Known rows, with every way that one mark hangs from another
J52{J51{J206 J523{J975}}}: [ -3.4  -5.1  -4.4 -14.8   5.9   1.1 -11.2   4.1 -15.0  -1.7  10.1   6.9
  58.1 -24.6  -5.9 -12.2  10.1  -1.9   4.2 -16.5 -25.1   1.4  -7.0]
J657{J206 J797}: [-26.6   6.2  12.3   1.3 -46.2 -11.4   8.0  25.1  -5.6  -1.3   0.9   6.9
  51.3  26.8 -30.4 -21.3   9.4  37.6   7.0 -40.6 -48.0 -12.6  -5.9]
J206{J51{J52 J523{J975}} J657}: [ -3.4  12.8  12.6  -9.3   4.4  15.9 -15.8  21.9   3.5  -7.8  -9.5  -7.9
  36.9 -17.3  -1.7 -21.4  22.6   4.4 -10.3 -14.3 -18.1   3.1   8.8]
J797{J51{J52} J657{J206}}: [  1.4  14.5 -17.8  -2.2 -14.6  13.7 -13.1   6.6   5.2 -13.7  -9.9  17.6
  38.6  19.3 -16.8  -0.1   7.1  20.7  13.8 -16.7 -62.1 -30.9  -0.5]
J797{J51{J52 J523{J975}} J657}: [  6.7   8.4 -24.4 -12.7   8.6   6.3 -20.8   2.8   1.4 -20.9  -4.5  25.0
  36.1 -14.6   2.6 -10.2   2.1  -6.5  14.9  -4.2 -40.0  -3.0  -4.5]
J975{J523}: [ -3.4 -18.1  15.3 -18.2 -17.0   0.2  19.9  39.0  -9.0   1.7   9.6  24.3
  34.0  23.8 -36.0  -7.9  -2.4  12.9  14.5 -43.7 -45.4  -0.8 -21.7]
J657{J797{J51{J52 J206}}}: [ -9.0  21.3 -10.7   6.1  -5.7  -2.5  -5.3  26.2  -7.3  -9.6   0.9  26.2
  39.9  16.0 -11.9 -18.2  12.7  21.6  11.3 -31.9 -32.3 -34.6  -3.7]
J657{J206{J51{J523}}}: [ -2.2  12.1   4.2  -9.7 -22.0   2.9  10.4   8.2   2.0  -6.8  -6.9  -3.1
  52.8  11.0 -27.8 -11.7  12.2  13.5 -14.8 -29.3 -32.2 -15.1   6.3]
J797{J51{J523} J657}: [  1.6  14.6 -25.6  -7.8  -4.3   2.3  -1.2   6.1   5.9  -4.4  -1.4  26.0
  41.4  12.3 -20.3   4.4  -0.2   5.9  18.3  -9.3 -51.5 -17.6 -14.5]
J206{J657{J797{J51}}}: [-20.8  26.0   9.5   7.5 -28.9   6.5   6.1  24.5   5.7  15.0   1.5  15.2
  37.6  33.1 -26.3  -7.3  19.7  31.8  18.5 -31.7 -50.7 -17.9 -13.9]
J975{J523{J51{J52 J206}}}: [ -0.9 -18.6   3.2 -16.5  -0.9  11.7   3.2  34.0  -5.1  -6.0   7.1  25.9
  39.1  -8.8  -8.3 -12.6   5.1   0.6   0.6 -25.0 -25.0 -10.3   4.4]
J206{J51{J52 J523} J657{J797}}: [-16.4  33.4   9.9   9.2  -8.1  12.6 -11.9  34.3  18.3   5.5 -15.6 -10.8
  41.0  -0.1  -0.9 -27.3  25.5  26.1 -10.5 -15.4 -25.2 -22.8  17.4]
J975{J523{J51{J52}}}: [  2.4 -15.5   9.2 -19.3  -7.6   8.3  10.4  35.5   1.6  -2.6   4.7  23.9
  33.5  -0.9 -14.2 -18.4  -0.9  -0.2   9.9 -35.2 -31.3   5.4   5.2]
J523{J975}: [-11.3 -14.1  12.4 -21.7 -19.4 -12.2  12.3  23.1 -26.6  -9.1  13.7  19.3
  40.8  11.2 -31.5 -16.8   3.1   5.9  18.4 -43.6 -33.1  22.1 -24.0]
J51{J52 J206 J523}: [ -3.7   3.6 -21.8  -5.8  12.2  -1.0 -14.5  32.4  -8.5 -21.3  -3.6  10.5
  47.1  -3.4  -6.3 -21.5   0.5  17.3  -7.7 -16.5 -16.6 -24.2   3.9]
J52{J51{J206 J523}}: [ -3.6   4.7 -12.5  -6.2   7.8   1.2  -6.9  12.8  -8.7   4.8   4.0   5.7
  58.2  -5.4 -14.0  -7.9   6.9  11.9   3.6 -16.9 -29.5 -20.3  -3.1]
J51{J52 J206 J523{J975}}: [ -4.5  -7.7 -13.4 -14.5  11.1  -3.2 -19.0  23.1 -17.5 -27.9   1.5  13.2
  46.9 -22.8   0.5 -26.3   2.9   3.7  -5.9 -14.2 -10.6  -2.6   0.0]
J51{J52 J206}: [ -7.6  -2.6  -8.0  -7.7   2.0  -3.8  -5.5  37.5 -20.7 -16.4   1.7  15.5
  42.1  12.5 -19.4 -16.9   2.9  22.4   3.1 -30.5 -24.6 -22.1  -7.7]
J797{J51}: [  1.3  11.4  -4.7 -11.5 -14.0  -4.0  20.7  16.2 -12.8  -2.2   9.6  28.9
  36.5  35.6 -40.0  -3.0   1.5  11.3  21.8 -46.9 -42.3  -9.5 -21.6]

Rows
[  5.2   7.3   4.3 -16.5   5.9  -1.3  -4.2  17.7  -8.2 -17.8  -3.8   4.5
  39.6 -14.7  -9.0 -28.0   8.6  -7.8  -6.0 -29.6 -12.1   6.8   6.4] => J206{J51{J52 J523{J975}}}
[  6.3  17.9 -30.0  -1.5  -4.7  14.1 -22.1   0.5  14.9 -19.2 -14.2  13.0
  45.2   2.8  -4.5  -5.6   3.4  15.0   4.4  -1.7 -52.1 -33.4   9.6] => J797{J51{J52 J523} J657{J206}}
[-12.1  -3.1  -5.1  -5.8   9.6  14.5 -29.9  28.4  -6.7 -17.0  -4.8   1.2
  47.3 -23.8   7.4 -22.0  16.3  15.9 -11.3   0.1 -16.7  -5.5   1.6] => J51{J52 J206{J657} J523{J975}}
[-36.5   7.2  13.0   2.5 -32.0   7.1   1.4  29.9  -0.8  17.8   6.8  10.5
  50.4   2.3 -12.6  -9.0  24.6  26.6   2.2 -12.0 -31.9  -8.5  -2.0] => J523{J51{J206{J657{J797}}}}
[-29.7  11.3   5.8   6.2 -18.2  11.5 -13.9  36.3   4.1   7.9  -1.5   6.6
  45.4  -6.5   2.3 -20.4  24.0  27.4  -2.0  -9.9 -25.1 -15.5  13.1] => J523{J51{J52 J206{J657{J797}}}}
[-20.5  29.2  23.7   8.3 -18.9  10.1  -4.7  39.9   5.9  10.2 -11.1  -5.8
  33.9  14.9 -14.0 -21.5  30.3  32.1  -1.2 -29.4 -33.4 -20.8   6.8] => J206{J51{J52} J657{J797}}
[ -5.2  26.9 -23.8   5.5   3.6  -1.3 -13.9  20.3   3.4 -15.6  -5.0  22.5
  45.3   0.0   1.9 -23.6   8.8  18.0   1.5 -18.0 -22.4 -38.0   8.4] => J657{J797{J51{J52 J206 J523}}}
[-16.8   5.6   8.7  -1.4  -4.5  17.6  -8.9  23.5  -8.8  21.1   4.8  -3.4
  50.4   9.4 -21.1   3.1  24.3  28.9   7.3 -16.0 -45.3 -21.5 -11.1] => J52{J51{J206{J657}}}
[-16.4 -10.3   8.3 -12.4  -6.4  15.9 -16.0  24.0 -12.3  -6.0   4.6   9.5
  43.0 -22.0   0.9 -16.0  20.7   5.5  -1.3  -8.7 -20.3  11.0   3.6] => J523{J51{J52 J206{J657}} J975}
[-20.2  17.8  24.2  -0.8 -44.9  -4.6  16.0  18.6  -3.2   4.7  -3.6   0.8
  49.5  24.8 -32.4 -15.6  22.4  26.9  -1.2 -43.4 -42.2 -16.7   0.9] => J657{J206{J51} J797}
[ -7.1   5.3 -19.6  -6.4  -7.1   6.1   1.1  10.9 -10.4  -3.2   8.2  33.2
  39.6  21.3 -26.4  16.1  10.4  12.9  19.3 -12.0 -53.5 -30.5 -26.1] => J797{J51{J206} J657}
[ -0.1  -1.9   1.4 -17.6   0.1  -3.4  -3.7   5.2 -10.0   1.6   7.5   5.3
  54.0 -15.9 -12.7 -19.3   3.0  -2.1  13.3 -27.1 -30.9  16.7  -5.9] => J52{J51{J523{J975}}}
[ -6.3  13.3  -3.6  -7.3 -21.7   8.4  -0.8   4.4   9.8  -4.5 -10.5  -0.7
  50.5   3.2 -19.8   2.0  14.7  13.8  -8.3  -6.6 -50.6 -21.4   2.8] => J797{J657{J206{J51{J523}}}}
[-10.2  14.2  -0.2  -3.1 -32.1  -3.2  -2.7  -6.5   2.6 -13.8   0.5  16.6
  54.4  -0.7  -9.3 -23.3  10.0   9.8   5.1 -26.4 -37.5   1.0   0.4] => J657{J206 J797{J51{J523{J975}}}}
[  3.9  15.3 -38.2  -1.5  16.5  11.5 -22.2  10.3   4.3 -17.8  -6.6  23.8
  41.4  -4.4   0.8   0.3   5.1   9.3   5.0   5.3 -37.8 -39.7  -0.8] => J797{J51{J52 J206 J523} J657}
[  2.7   6.4   6.9 -13.5  -8.0   6.5  -9.9   7.1  -1.9 -24.0 -11.1  -4.6
  47.3 -15.5  -6.7 -26.5  15.1   0.1 -16.0 -25.1 -20.6  -0.7  15.9] => J657{J206{J51{J52 J523{J975}}}}
[ -7.5 -15.0   0.3 -20.6  -3.8  -2.2  -4.4  19.4 -21.7 -17.1  10.5  22.4
  44.7 -22.0  -5.6 -19.9   8.4  -6.1   4.4 -23.1 -12.9  12.2   1.7] => J523{J51{J52 J206} J975}
[ -0.5  -3.6  -6.6 -16.1   4.8  -7.4 -12.5  23.7 -12.3 -24.6  -0.5  11.3
  42.3 -14.9  -5.0 -34.0  -3.5   2.1   3.7 -26.1 -17.7  11.8   1.3] => J51{J52 J523{J975}}
[ -8.9 -13.8  11.5  -9.4  -4.6  28.9  -6.9  39.2   5.2   5.3   0.0  12.6
  36.6  -9.5  -2.5  -7.5  18.1  12.9  -4.1  -8.9 -30.9 -13.1   6.3] => J975{J523{J51{J52 J206{J657}}}}
[ -4.3 -11.4   6.3 -23.0 -11.7  -5.5   2.7  20.5 -16.1 -13.3   8.9  20.3
  39.2 -13.4 -11.4 -25.9   1.7  -8.8  13.1 -35.0 -18.8  27.7   3.3] => J523{J51{J52} J975}
[-16.4  19.9   5.5   0.7 -19.6   6.7  -7.8  10.8   7.5   3.9   1.3  12.7
  43.8  -2.3  -5.9 -18.6  18.8  14.2   9.6 -16.2 -36.2   4.3  -7.5] => J206{J657{J797{J51{J523{J975}}}}}
[ -3.2  15.4  -8.5   3.2   5.3  21.3 -13.3  26.5  -3.0  -3.9  -3.9  14.6
  36.9  16.5 -13.7  -2.0  18.9  25.6   4.1 -18.3 -36.7 -35.5  -5.9] => J797{J51{J52 J206{J657}}}
[-29.5  -8.6  23.0  -2.9 -30.8  18.3   5.1  36.5   7.8  21.0   7.4  16.7
  45.1  -2.1  -7.5  -6.4  25.2  20.1   1.7 -11.8 -38.7  -8.9  -2.9] => J975{J523{J51{J206{J657{J797}}}}}
[-25.6  20.9   2.0  11.0  -8.1  13.7 -20.4  22.1   9.3  23.6  -2.4  -9.7
  59.6  -9.5   0.5 -11.8  24.1  32.8  -0.4  -0.7 -37.0 -27.0   4.6] => J52{J51{J206{J657{J797}} J523}}
[  4.0  17.7  -2.0  -5.6  -8.6   7.1  -4.0  15.1   7.1 -17.2 -15.8  -6.2
  46.8   1.5 -14.8 -22.5  10.4  14.9 -17.1 -26.5 -25.2 -22.5  20.8] => J657{J206{J51{J52 J523}}}
[  7.6  19.2 -31.6  -4.0   9.5   7.5 -15.3  12.5   9.6 -14.5  -8.6  22.0
  35.7   3.5  -6.1  -6.4  -1.2   7.3  14.3  -6.4 -44.8 -25.6  -0.4] => J797{J51{J52 J523} J657}
[ -5.6  25.8  -4.0   3.1 -13.4  -6.8   1.0  26.2  -0.5  -5.8  -0.6  24.1
  33.5  25.0 -18.8 -22.9   5.0  20.9  20.4 -43.9 -37.4 -21.5  -2.2] => J657{J797{J51{J52}}}
[  1.5  11.4 -23.5  -7.5   2.0   1.0   4.6   8.6  -7.5 -11.3   5.7  27.4
  48.1  11.1 -21.4  -2.3   3.4   9.0   3.8 -20.3 -27.0 -25.8  -9.9] => J797{J51{J206 J523}}
